Each row was made from one walk, in order. Every step used is in the known rows, and no mark comes twice. Write each row's walk.
Known rows
mebebe, kogode, pimev, gogu: [-0.03  0.17 -0.03  0.32  0.34  0.24 -0.15  0.07  0.10  0.27 -0.05 -0.03
 -0.46  0.05 -0.36  0.17 -0.48 -0.02 -0.03  0.02  0.01  0.19 -0.05  0.24
  0.22]
padu, kogode: [ 0.12 -0.10  0.21 -0.19 -0.27 -0.13 -0.01 -0.15  0.10  0.02  0.16  0.19
 -0.11  0.12 -0.03  0.10  0.04 -0.06 -0.12 -0.08 -0.08  0.09 -0.08  0.10
  0.06]
mebebe, kogode, vosag, gogu: [ 0.13  0.11  0.03  0.15  0.28  0.07  0.06  0.52  0.06  0.10 -0.09 -0.18
 -0.35 -0.19 -0.23  0.05  0.02 -0.04  0.08  0.01 -0.07  0.13  0.28  0.15
  0.12]
gebe, kogode: [ 0.13  0.04  0.08 -0.28 -0.25  0.01 -0.08 -0.23  0.22 -0.11 -0.08  0.13
  0.15  0.16 -0.09 -0.16  0.06 -0.19  0.12 -0.08  0.09 -0.02 -0.07 -0.01
 -0.15]
mebebe, kogode: [ 0.09 -0.09  0.28 -0.15 -0.12  0.02  0.16  0.02  0.32  0.06 -0.03  0.17
 -0.25  0.05 -0.15  0.03  0.05 -0.12 -0.14 -0.06 -0.06  0.07  0.01  0.06
  0.00]
pimev, kogode, vosag: [-0.23 -0.04 -0.01  0.01 -0.18  0.05 -0.07 -0.03 -0.15  0.02 -0.04 -0.08
  0.04  0.04 -0.08  0.05  0.04  0.08  0.27  0.29  0.07  0.23  0.03 -0.13
  0.07]
gebe, kogode, vosag, gogu: [ 0.15  0.24 -0.18  0.01  0.16  0.07 -0.19  0.27 -0.02 -0.08 -0.12 -0.21
  0.03 -0.08 -0.15 -0.16  0.01 -0.11  0.32  0.00  0.09  0.04  0.19  0.08
 -0.04]
padu, gogu, vosag: [ 0.30  0.12 -0.17 -0.07 -0.37 -0.32 -0.25 -0.07 -0.18 -0.04 -0.39  0.10
 -0.07  0.07  0.16 -0.05 -0.01 -0.09  0.01 -0.01 -0.15 -0.01 -0.05  0.02
  0.12]
gogu, vosag, kogode: [ 0.01 -0.15 -0.03  0.05 -0.30 -0.16 -0.01 -0.10  0.10  0.15 -0.19  0.09
  0.26  0.08 -0.04 -0.08 -0.29  0.16  0.06  0.38  0.15  0.11 -0.11  0.15
 -0.15]
gebe, kogode, vosag, gogu, padu: [-0.05  0.03 -0.16  0.07  0.32  0.15  0.05  0.09 -0.03 -0.01 -0.03 -0.30
  0.34 -0.23 -0.17 -0.15  0.09 -0.20  0.21  0.01 -0.01 -0.16  0.13 -0.05
 -0.18]
kogode, padu: [ 0.01  0.02  0.11 -0.32 -0.11  0.05  0.18  0.28 -0.08 -0.22  0.07  0.14
  0.03 -0.10  0.31 -0.12  0.26  0.01 -0.09 -0.18  0.00 -0.23  0.01 -0.16
  0.02]
mebebe, kogode, pimev, gogu, vosag: [-0.08  0.13 -0.24  0.43  0.18  0.02 -0.21 -0.09 -0.02  0.33 -0.31 -0.11
 -0.38 -0.03 -0.40  0.15 -0.75  0.09  0.09  0.14  0.10  0.14 -0.28  0.28
  0.20]
pimev, kogode: [-0.07 -0.18  0.17 -0.07 -0.31  0.15  0.03 -0.32  0.04  0.06  0.02  0.15
  0.07  0.17  0.08 -0.01 -0.04 -0.03  0.12  0.30 -0.02  0.17  0.04 -0.19
 -0.03]
gebe, kogode, padu: [-0.02  0.15  0.08 -0.32 -0.02  0.10 -0.04  0.04  0.18 -0.34  0.03  0.00
  0.20 -0.07  0.04 -0.22  0.26 -0.07  0.10 -0.33  0.22 -0.07 -0.05 -0.21
 -0.18]
gebe, kogode, pimev, gogu, vosag: [-0.05  0.25 -0.43  0.31  0.04  0.01 -0.47 -0.34 -0.11  0.17 -0.34 -0.12
  0.02  0.09 -0.36 -0.06 -0.76  0.01  0.36  0.13  0.26  0.08 -0.36  0.20
  0.04]
gebe, kogode, pimev, gogu: [ 0.03  0.29 -0.24  0.18  0.21  0.25 -0.42 -0.18 -0.01  0.10 -0.09 -0.07
 -0.06  0.17 -0.29 -0.04 -0.47 -0.11  0.24 -0.01  0.17  0.11 -0.13  0.16
  0.07]
pimev, kogode, padu, gogu: [-0.06  0.18  0.07 -0.04  0.03  0.17 -0.23  0.04 -0.07 -0.30  0.03 -0.06
 -0.05 -0.04  0.27 -0.01  0.36  0.03  0.07 -0.20  0.00  0.30  0.22 -0.44
  0.05]
mebebe, kogode, pimev: [-0.09 -0.03  0.17  0.05 -0.02  0.15 -0.03  0.08  0.34  0.19 -0.07  0.06
 -0.29  0.04 -0.37  0.07 -0.12  0.03 -0.06 -0.13  0.04  0.04 -0.18  0.25
  0.19]
gogu, padu, kogode, gebe: [-0.17 -0.23  0.24 -0.04 -0.09  0.04  0.41 -0.32  0.08  0.10  0.40  0.05
  0.27  0.05 -0.05  0.29  0.38  0.23 -0.24 -0.01  0.10 -0.25 -0.18 -0.10
 -0.19]
gogu, vosag, kogode, mebebe: [-0.13 -0.13 -0.18  0.10 -0.13 -0.38 -0.01 -0.06  0.03  0.03 -0.15 -0.01
  0.08  0.13  0.05 -0.07 -0.12  0.24 -0.03  0.20  0.17  0.01 -0.11  0.19
 -0.07]
gogu, vosag: [ 0.14 -0.12 -0.08 -0.14 -0.49 -0.27  0.08 -0.18 -0.10  0.08 -0.28  0.20
  0.07  0.08  0.12 -0.09 -0.23  0.00  0.06  0.22 -0.05 -0.19 -0.21  0.06
  0.03]
gogu, padu: [-0.03 -0.29  0.15 -0.21 -0.17  0.04  0.36 -0.18  0.01  0.07  0.08  0.17
  0.26  0.00  0.18 -0.07  0.12 -0.22 -0.19  0.09 -0.25 -0.37 -0.02 -0.10
 -0.09]
padu, kogode, pimev: [-0.06 -0.04  0.12  0.01 -0.19  0.00 -0.19 -0.05  0.12  0.17  0.11  0.09
 -0.18  0.13 -0.25  0.12 -0.15  0.11 -0.06 -0.16  0.00  0.02 -0.27  0.28
  0.24]

Write each row's walk
[ 0.07  0.24  0.05 -0.03  0.18  0.11 -0.21  0.43  0.06 -0.29  0.07 -0.05
  0.04 -0.07  0.18 -0.10  0.40  0.13 -0.11 -0.24  0.07  0.27  0.30 -0.13
 -0.06] | vosag, kogode, padu, gogu
[-0.05 -0.03  0.16  0.01 -0.13  0.17  0.27  0.08  0.18  0.08  0.24  0.10
  0.25  0.20  0.00  0.10  0.28  0.42 -0.07  0.30  0.39  0.03  0.06  0.03
 -0.24] | vosag, kogode, gebe
[ 0.20  0.06 -0.31  0.13 -0.14 -0.17 -0.08 -0.21 -0.35  0.13 -0.25  0.11
 -0.09  0.09  0.14  0.00 -0.56 -0.08  0.09  0.37 -0.08 -0.04 -0.09  0.07
  0.07] | pimev, gogu, vosag
[ 0.18  0.27  0.01 -0.23  0.00 -0.01 -0.13  0.37 -0.13 -0.36 -0.04  0.06
 -0.12 -0.06  0.35 -0.09  0.45 -0.05 -0.10 -0.40 -0.11 -0.05  0.19 -0.21
  0.12] | kogode, padu, gogu
[-0.06  0.05 -0.41  0.34  0.26 -0.28 -0.16 -0.09 -0.19  0.07 -0.15 -0.09
 -0.08  0.14  0.06  0.03 -0.47  0.18  0.03  0.34  0.16  0.19  0.00  0.20
 -0.04] | pimev, gogu, vosag, kogode, mebebe
[-0.15 -0.11 -0.12  0.18  0.45 -0.19  0.03 -0.31 -0.18  0.02  0.28 -0.08
 -0.17  0.06  0.07  0.20 -0.08 -0.14 -0.28 -0.13 -0.21 -0.04  0.01  0.03
  0.02] | pimev, gogu, padu, kogode, mebebe
[ 0.13  0.24 -0.17 -0.11 -0.17 -0.24 -0.19  0.20 -0.25 -0.27 -0.28 -0.01
 -0.03 -0.13  0.30 -0.09  0.18  0.06  0.03 -0.26 -0.04 -0.08 -0.03 -0.16
  0.10] | kogode, padu, gogu, vosag
[ 0.20  0.13 -0.15  0.02  0.07  0.02  0.04  0.48 -0.26  0.03 -0.08 -0.08
 -0.13 -0.11  0.10 -0.06  0.01 -0.04  0.14  0.16 -0.14 -0.11  0.26  0.12
  0.17] | kogode, vosag, gogu
[-0.02 -0.09  0.07 -0.16 -0.09 -0.38 -0.03 -0.11  0.06 -0.10  0.16  0.09
 -0.27  0.17  0.06  0.12  0.20  0.04 -0.20 -0.26 -0.06 -0.01 -0.08  0.15
  0.13] | padu, kogode, mebebe
[-0.25 -0.17  0.05 -0.04  0.00 -0.17  0.10 -0.01 -0.09  0.04  0.15 -0.13
  0.13 -0.12 -0.18  0.14  0.17 -0.01 -0.09 -0.08 -0.10 -0.05 -0.11  0.05
  0.02] | gogu, padu, kogode, vosag
[-0.03 -0.25  0.01  0.12  0.39 -0.12  0.20 -0.08  0.00  0.04  0.26 -0.11
 -0.06 -0.08  0.14  0.08  0.14 -0.10 -0.26 -0.18 -0.28 -0.21  0.11  0.06
  0.00] | vosag, gogu, padu, kogode, mebebe
[-0.25 -0.07  0.17 -0.12 -0.06  0.24  0.09 -0.06 -0.02 -0.17  0.12  0.02
  0.11 -0.07  0.19 -0.05  0.15  0.10  0.11  0.05  0.10  0.10  0.04 -0.39
 -0.05] | pimev, kogode, padu
[ 0.07  0.35 -0.20 -0.11 -0.06 -0.19 -0.39 -0.03 -0.01 -0.38 -0.32 -0.14
  0.15 -0.11  0.03 -0.19  0.19 -0.03  0.20 -0.44  0.20  0.09 -0.11 -0.22
 -0.10] | gebe, kogode, padu, gogu, vosag
[ 0.00 -0.17  0.16  0.17  0.19  0.20  0.43 -0.13  0.01  0.17  0.42 -0.08
  0.18 -0.06  0.04  0.23  0.27  0.18 -0.19  0.08 -0.02 -0.24  0.06 -0.07
 -0.18] | vosag, gogu, padu, kogode, gebe
[-0.12  0.00  0.16 -0.11  0.06  0.17  0.11  0.34  0.13 -0.17  0.16  0.04
  0.20 -0.08  0.13 -0.13  0.20  0.20 -0.08 -0.02  0.18  0.08  0.12 -0.08
 -0.16] | vosag, kogode, padu
[-0.08 -0.33  0.24 -0.11 -0.11 -0.06  0.21 -0.33  0.12  0.09  0.23  0.10
  0.19 -0.01 -0.03  0.09  0.10 -0.14 -0.24 -0.08 -0.20 -0.11 -0.13 -0.02
 -0.08] | gogu, padu, kogode
[-0.08  0.02  0.26 -0.19  0.11  0.11  0.21  0.29  0.26 -0.17  0.06  0.04
 -0.20 -0.18 -0.04 -0.02  0.26  0.03 -0.15 -0.32  0.06  0.02  0.05 -0.13
 -0.03] | mebebe, kogode, padu
[ 0.09 -0.25  0.15  0.09  0.20  0.12  0.23 -0.15  0.05  0.17  0.25  0.00
  0.11 -0.15  0.04  0.05  0.00 -0.19 -0.19  0.00 -0.31 -0.13  0.13  0.01
 -0.07] | vosag, gogu, padu, kogode
[ 0.18 -0.22  0.06  0.00  0.11  0.20  0.37  0.00 -0.06  0.14  0.08  0.06
  0.20 -0.12  0.25 -0.10  0.00 -0.25 -0.13  0.16 -0.36 -0.36  0.20 -0.07
 -0.09] | vosag, gogu, padu
[-0.06  0.03 -0.11  0.24  0.11  0.20 -0.05  0.16 -0.24  0.09 -0.02 -0.19
 -0.06 -0.08  0.00  0.01 -0.07  0.04  0.35  0.38 -0.02  0.22  0.28 -0.10
  0.08] | pimev, kogode, vosag, gogu
